What can hang from each mark
bapo: fivurog gusi
gusi: badunu bapo fusik lafu
badunu: gusi samiv
fusik: gusi
daben: fivurog
samiv: badunu
fivurog: bapo daben

Known rows, with every way that one mark hangs from another
(gusi lafu): [-1.81 -0.84  1.84 -2.31 -1.36  0.28 -1.66 -3.84  0.88 -1.04  1.75 -0.86
 -1.11 -0.03 -1.49  0.79 -1.22  1.92 -0.71 -1.05  1.12  1.50]
(bapo (fivurog daben)): [ 2.02  3.20  3.33  1.39 -3.22  0.89  2.02 -4.27 -1.46 -0.87  2.55 -0.32
  1.14  1.80  0.07  2.89  0.62  0.65 -1.22 -0.28 -3.55 -0.34]
(fivurog (bapo (gusi badunu fusik)) daben): [ 2.69 -0.52  5.32  0.08 -1.72  1.34 -0.27 -5.01  0.34  0.91  2.53 -0.09
  2.94  4.92 -3.10  2.63 -1.07 -2.41  1.77  0.42 -1.64  2.01]
(badunu samiv): [-0.58 -1.68  1.45 -2.70 -2.27 -0.09 -0.92 -3.50  2.81  0.98  0.26 -2.79
 -0.29 -0.36  0.55  0.99  0.45 -0.03  0.68  0.25  2.20  0.38]
(fivurog (bapo gusi) daben): [ 2.01  1.10  5.65  0.71 -2.06  0.45 -0.87 -2.81  0.16 -0.31  2.83  0.69
  2.83  3.96 -1.36 -0.27 -1.92 -3.49 -0.70  1.37 -1.63  1.49]
(samiv (badunu (gusi bapo fusik lafu))): [-2.56 -2.21 -0.38 -0.97 -1.71  2.97  0.00 -5.10  1.35 -1.59  1.23 -1.48
 -0.29  0.45 -0.79  2.66 -2.40  4.65  3.96 -1.79  0.74  1.44]
(badunu gusi): [ 0.35  0.51  2.80 -0.96  0.31 -0.80 -2.05 -2.81  1.90  0.95  1.27  0.83
 -0.80 -0.02  0.51 -0.82 -0.67  1.49  0.30 -0.51  0.19  1.29]
(badunu (gusi bapo lafu) samiv): [-2.53 -2.70  1.09 -4.44 -1.71  2.55 -0.40 -4.60  3.96  1.81  1.53 -1.79
 -1.09  0.80 -2.07  0.67 -0.35  2.98  3.41 -0.24  2.03  1.90]
(fivurog (bapo (gusi lafu)) daben): [-0.33 -0.26  5.46 -1.12 -2.81  1.33 -1.38 -4.32  0.05 -0.69  3.87  0.44
  1.77  4.71 -3.59  0.32 -2.73 -2.06 -0.54 -0.03 -1.12  2.04]
(bapo fivurog): [ 1.05  2.43  3.18  0.33 -2.66 -0.09  1.06 -2.77  0.49 -0.02  1.45 -1.24
 -0.21 -0.70  1.12  2.48 -0.19  2.51 -0.27  0.28 -2.23 -0.58]
(badunu (gusi bapo)): [ 0.88  0.85  1.79 -0.68  0.77  1.27 -0.89 -1.94  2.07  0.36  0.79  0.79
  0.06 -0.08  0.58 -0.29 -0.18  1.84  2.03  1.41 -0.15  1.93]
(fusik (gusi badunu lafu)): [-1.50 -0.72  4.08 -3.33 -1.14  4.03 -0.59 -4.65  2.84 -1.05  1.57 -0.84
 -3.76  1.16 -3.39  0.39 -0.16 -0.44  0.25 -2.68  1.69  2.53]
(fusik (gusi (badunu samiv) bapo lafu)): [-2.27 -2.36  2.64 -5.01 -2.35  6.50  1.35 -5.05  4.81 -0.05  0.73 -3.35
 -3.21  1.56 -3.73  1.61  0.94 -0.59  3.35 -1.25  2.88  2.71]
(badunu (gusi bapo fusik lafu) samiv): [-1.75 -4.44 -0.30 -3.64 -2.22  2.45 -0.51 -5.12  4.30  2.81  1.20 -2.39
  0.42  0.61 -1.69  2.20 -0.84  4.41  4.94  0.74  2.16  1.96]
(gusi bapo): [ 0.68  1.22  0.81 -0.23 -0.13  1.61 -0.17 -1.49  1.15 -1.29  0.31 -0.61
  0.73 -0.80  0.82  0.88 -0.15  0.50  0.85  2.20  0.24  1.45]
(daben (fivurog bapo)): [-1.77 -0.50  6.65 -1.18 -1.41 -1.00 -1.20  0.55  0.84  0.61  1.38 -0.98
 -1.87  1.74  0.21 -0.28 -0.90 -0.95 -1.25  2.54 -2.83  0.35]
(badunu (gusi bapo) samiv): [-0.13 -1.46  1.14 -2.82 -0.87  1.71 -0.35 -3.09  3.82  2.26  0.48 -1.46
 -0.20  0.18  0.41  0.12  0.56  1.23  3.31  1.12  1.48  1.16]
(bapo (fivurog daben) (gusi fusik)): [ 4.50  1.82  2.16  2.41 -5.05  1.31  0.13 -4.58 -1.20  0.49  3.24  0.53
  2.53  2.03 -0.03  4.81 -2.53  0.31  1.37  0.20 -3.29  0.01]
(samiv (badunu gusi)): [-1.34  0.10  2.12 -0.47 -0.85 -0.02 -1.23 -4.02  0.64 -1.88  1.03 -0.61
 -1.31  0.29  1.16  0.35 -1.27  1.34  0.62 -3.37  0.32  0.17]
(samiv (badunu (gusi fusik lafu))): [-2.92 -2.77  0.61 -1.38 -2.25  0.78 -1.29 -5.92  0.82 -1.18  1.53 -1.49
 -1.01  0.51 -0.78  2.48 -2.67  4.60  2.20 -3.87  1.18  0.89]
(fivurog bapo): [-0.49  0.19  5.16 -0.61 -0.52 -1.16 -0.33 -1.47  2.06  0.20  0.76 -1.34
  1.19  1.01  0.23 -1.14 -0.28  0.06 -0.90  2.08 -0.67  1.13]
(fivurog (bapo gusi)): [ 1.21  0.60  5.37 -0.31 -1.72 -0.54 -2.10 -1.31  2.18  0.67  1.67  0.07
  1.41  1.55 -0.49 -0.54 -2.85 -1.70  0.24  1.81 -0.68  1.39]

Rows
[-0.08  2.08  2.23 -0.03 -3.61  3.71  3.23 -4.85 -1.10 -1.72  3.24 -0.81
  0.82  2.43 -2.06  3.87  0.26  2.43  0.56  0.20 -3.06  0.79] -> (gusi (bapo (fivurog daben)) lafu)
[ 0.64 -2.67 -0.01 -2.78 -1.29  3.02  1.15 -4.90  3.45  1.80 -0.18 -3.49
  0.65  0.26 -0.88  4.02  1.33  1.17  4.81  1.06  1.88  1.57] -> (gusi (badunu samiv) bapo fusik)
[ 1.79  0.97  6.45 -0.68 -1.14  1.25 -0.25 -4.78  0.03 -0.06  2.71  0.16
  1.52  5.27 -3.30  0.99 -0.77 -4.18  0.30 -0.52 -1.70  1.99] -> (fivurog (bapo (gusi badunu)) daben)
[-1.96 -4.72  0.63 -4.25 -2.70  0.60 -1.88 -5.80  4.07  3.20  1.63 -2.32
 -0.53  0.43 -1.73  1.77 -1.26  4.37  3.27 -1.29  2.65  1.52] -> (badunu (gusi fusik lafu) samiv)
[-2.36 -3.37  5.46 -5.25 -2.63  1.48 -1.08 -6.06  3.63  2.32  2.08 -3.19
 -1.04  3.28 -5.00  1.76 -1.57 -1.07  2.79 -1.52  1.45  1.75] -> (fivurog (bapo (gusi (badunu samiv) lafu)))
[-1.02  0.76  1.26 -0.11 -0.57  2.12  0.14 -3.19  0.79 -2.19  0.53 -0.72
 -0.70  0.15  1.22  0.78 -0.88  1.40  2.25 -1.55 -0.11  0.74] -> (samiv (badunu (gusi bapo)))
[ 1.54  2.79  2.91  0.13 -1.33  1.57  1.65 -2.67  1.73  1.43  1.28  0.22
 -0.02 -0.17  0.79  1.68 -0.14  3.84  2.48  1.17 -2.90  0.30] -> (badunu (gusi (bapo fivurog)))
[-2.56 -2.90  3.61 -5.27 -2.84  4.50  0.03 -5.96  4.51  0.47  1.26 -2.97
 -3.91  1.56 -3.77  1.25  0.58 -0.74  1.67 -3.09  3.12  2.14] -> (fusik (gusi (badunu samiv) lafu))
[-1.04 -2.60  1.28 -2.03 -0.97  0.14 -2.37 -4.51  2.27  1.56  2.00  0.35
 -0.25  0.34 -1.65  1.30 -2.01  4.70  1.72 -1.10  0.95  2.09] -> (badunu (gusi fusik lafu))
[-0.32  1.64  4.44 -2.20 -2.92  6.64  3.29 -4.26  2.54 -0.93  1.74 -1.56
 -3.33  1.16 -3.08  3.18  0.35  1.73  2.43 -1.21 -1.51  1.58] -> (fusik (gusi badunu (bapo fivurog) lafu))
[-2.85 -3.28  2.04 -4.67 -1.95  0.33 -1.78 -5.46  3.64  2.37  1.94 -1.85
 -1.80  0.92 -1.95  0.37 -0.61  2.64  1.82 -2.14  2.37  1.28] -> (badunu (gusi lafu) samiv)
[ 2.04 -0.99  4.17  0.51 -2.26 -0.67 -2.05 -1.63  2.39  1.79  1.29 -0.51
  2.74  1.19 -0.09  0.92 -3.49 -0.35  1.79  2.76 -0.57  1.40] -> (fivurog (bapo (gusi fusik)))
[-0.08 -0.30  6.74 -0.68 -2.27 -0.79 -3.03  0.59  0.95  1.13  2.23  0.20
 -1.79  2.58 -0.55  0.22 -3.55 -2.81 -0.10  2.49 -2.60  0.67] -> (daben (fivurog (bapo gusi)))
[ 1.25  1.31  3.46 -1.15 -0.32  5.10  0.98 -2.38  3.04 -1.34  0.05 -0.69
 -2.12  0.62 -1.14  0.32  0.90 -1.87  1.83  0.51  0.67  2.34] -> (fusik (gusi badunu bapo))
[-1.25 -0.13  3.05 -2.87 -0.60  6.11  0.85 -3.79  3.04 -1.74  1.19 -1.00
 -3.17  1.24 -3.44  0.90  0.13 -0.25  1.90 -0.83  1.40  3.17] -> (fusik (gusi badunu bapo lafu))
[ 1.36  1.94  3.24  0.07 -4.74  2.00 -0.08 -5.51 -1.34 -0.93  4.23  0.55
  0.12  3.10 -2.96  3.91 -2.82  0.37  0.07 -2.00 -2.87  0.56] -> (bapo (fivurog daben) (gusi lafu))
[ 2.16  3.46  2.53  1.58 -2.94  3.07  3.38 -3.36 -1.04 -1.34  2.26 -0.34
  1.96  1.71  0.10  3.19  1.05  1.02  0.56  1.48 -3.99  0.15] -> (gusi (bapo (fivurog daben)))
[ 0.24 -3.19  1.00 -3.02 -1.90  0.92 -0.15 -5.77  3.10  2.26  0.14 -3.60
 -0.09  0.30 -1.02  3.71  0.96  1.03  3.03 -0.52  2.27  1.05] -> (gusi (badunu samiv) fusik)
[-1.74 -1.03  2.19 -3.55 -3.63  2.69  2.03 -5.24  3.25  2.66  1.87 -2.43
 -1.35  0.69 -1.92  2.72 -0.15  5.24  4.02 -0.33 -0.78  0.38] -> (badunu (gusi (bapo fivurog) lafu) samiv)
[-0.81 -1.88  0.49 -2.52 -0.18  3.38  0.28 -5.27  1.64 -0.25  0.94 -1.65
  0.03  0.70 -3.09  4.09 -0.21  3.04  3.26  0.08  0.83  2.75] -> (gusi badunu bapo fusik lafu)
[-0.48  1.73  3.52 -0.91 -4.21  5.66  2.34 -2.34  2.72 -1.15  1.85 -1.09
 -2.22  0.09 -1.35  1.91 -0.94  2.44  1.44  0.71 -1.66  1.11] -> (fusik (gusi (bapo fivurog) lafu))
[ 4.44  1.82  3.02  1.03 -3.78  2.17  1.09 -6.45 -1.34  0.96  3.05  0.00
  1.29  3.00 -2.21  6.07 -1.11  0.07  2.57 -1.55 -3.10  0.54] -> (bapo (fivurog daben) (gusi badunu fusik))
[-0.60 -4.26  0.70 -4.54 -3.34  2.14 -2.20 -7.31  2.96  2.28  1.91 -2.84
 -0.99  1.73 -4.12  4.89 -2.39  0.81  4.27 -2.16  2.94  1.85] -> (bapo (gusi (badunu samiv) fusik lafu))
[-0.62 -1.75 -0.43 -1.27 -1.55  2.50 -0.33 -3.22  1.76 -0.45  1.22 -1.08
  1.22 -0.45 -1.25  2.75 -1.46  3.67  2.40  1.82  0.83  2.31] -> (gusi bapo fusik lafu)
[-1.89 -4.13 -0.26 -4.48 -1.97  3.86  0.69 -6.45  3.32  1.41  0.75 -4.17
 -0.05  0.97 -3.45  4.62  0.77  2.72  4.76 -0.20  2.42  2.16] -> (gusi (badunu samiv) bapo fusik lafu)
[ 2.59  2.74  4.10 -0.64 -2.44  1.19 -0.12 -4.69  0.47  0.79  2.17 -0.19
 -1.44  0.98 -1.62  4.28 -1.45  0.14  1.96 -1.72 -2.18  0.18] -> (bapo fivurog (gusi badunu))
[ 0.56  2.25  3.98 -0.09 -4.54  6.58  3.40 -3.71  0.67 -2.20  3.15 -0.52
 -0.67  2.51 -2.06  2.29 -0.16  0.66  0.51 -0.04 -2.81  1.28] -> (fusik (gusi (bapo (fivurog daben)) lafu))
[-1.37 -2.43  7.12 -4.10 -2.87  0.58 -1.57 -2.46  2.67  3.04  1.81 -2.75
 -3.08  3.95 -2.83  1.99 -1.26 -3.53  2.61  0.44 -1.18  0.40] -> (daben (fivurog (bapo (gusi (badunu samiv)))))
[ 2.62  3.55  4.83  0.53 -2.91  6.67  4.54 -4.17  0.90 -1.55  1.79 -0.39
 -1.11  3.09 -1.67  2.93  2.19 -1.42  1.44 -0.26 -3.18  1.22] -> (fusik (gusi badunu (bapo (fivurog daben))))
[ 3.42  1.65  1.67  1.90 -2.58  2.74  2.93 -4.15  0.03  1.46  2.41  0.69
  2.69  2.01  0.20  3.53  0.34  3.73  3.13  1.54 -3.91  0.76] -> (badunu (gusi (bapo (fivurog daben)) fusik))
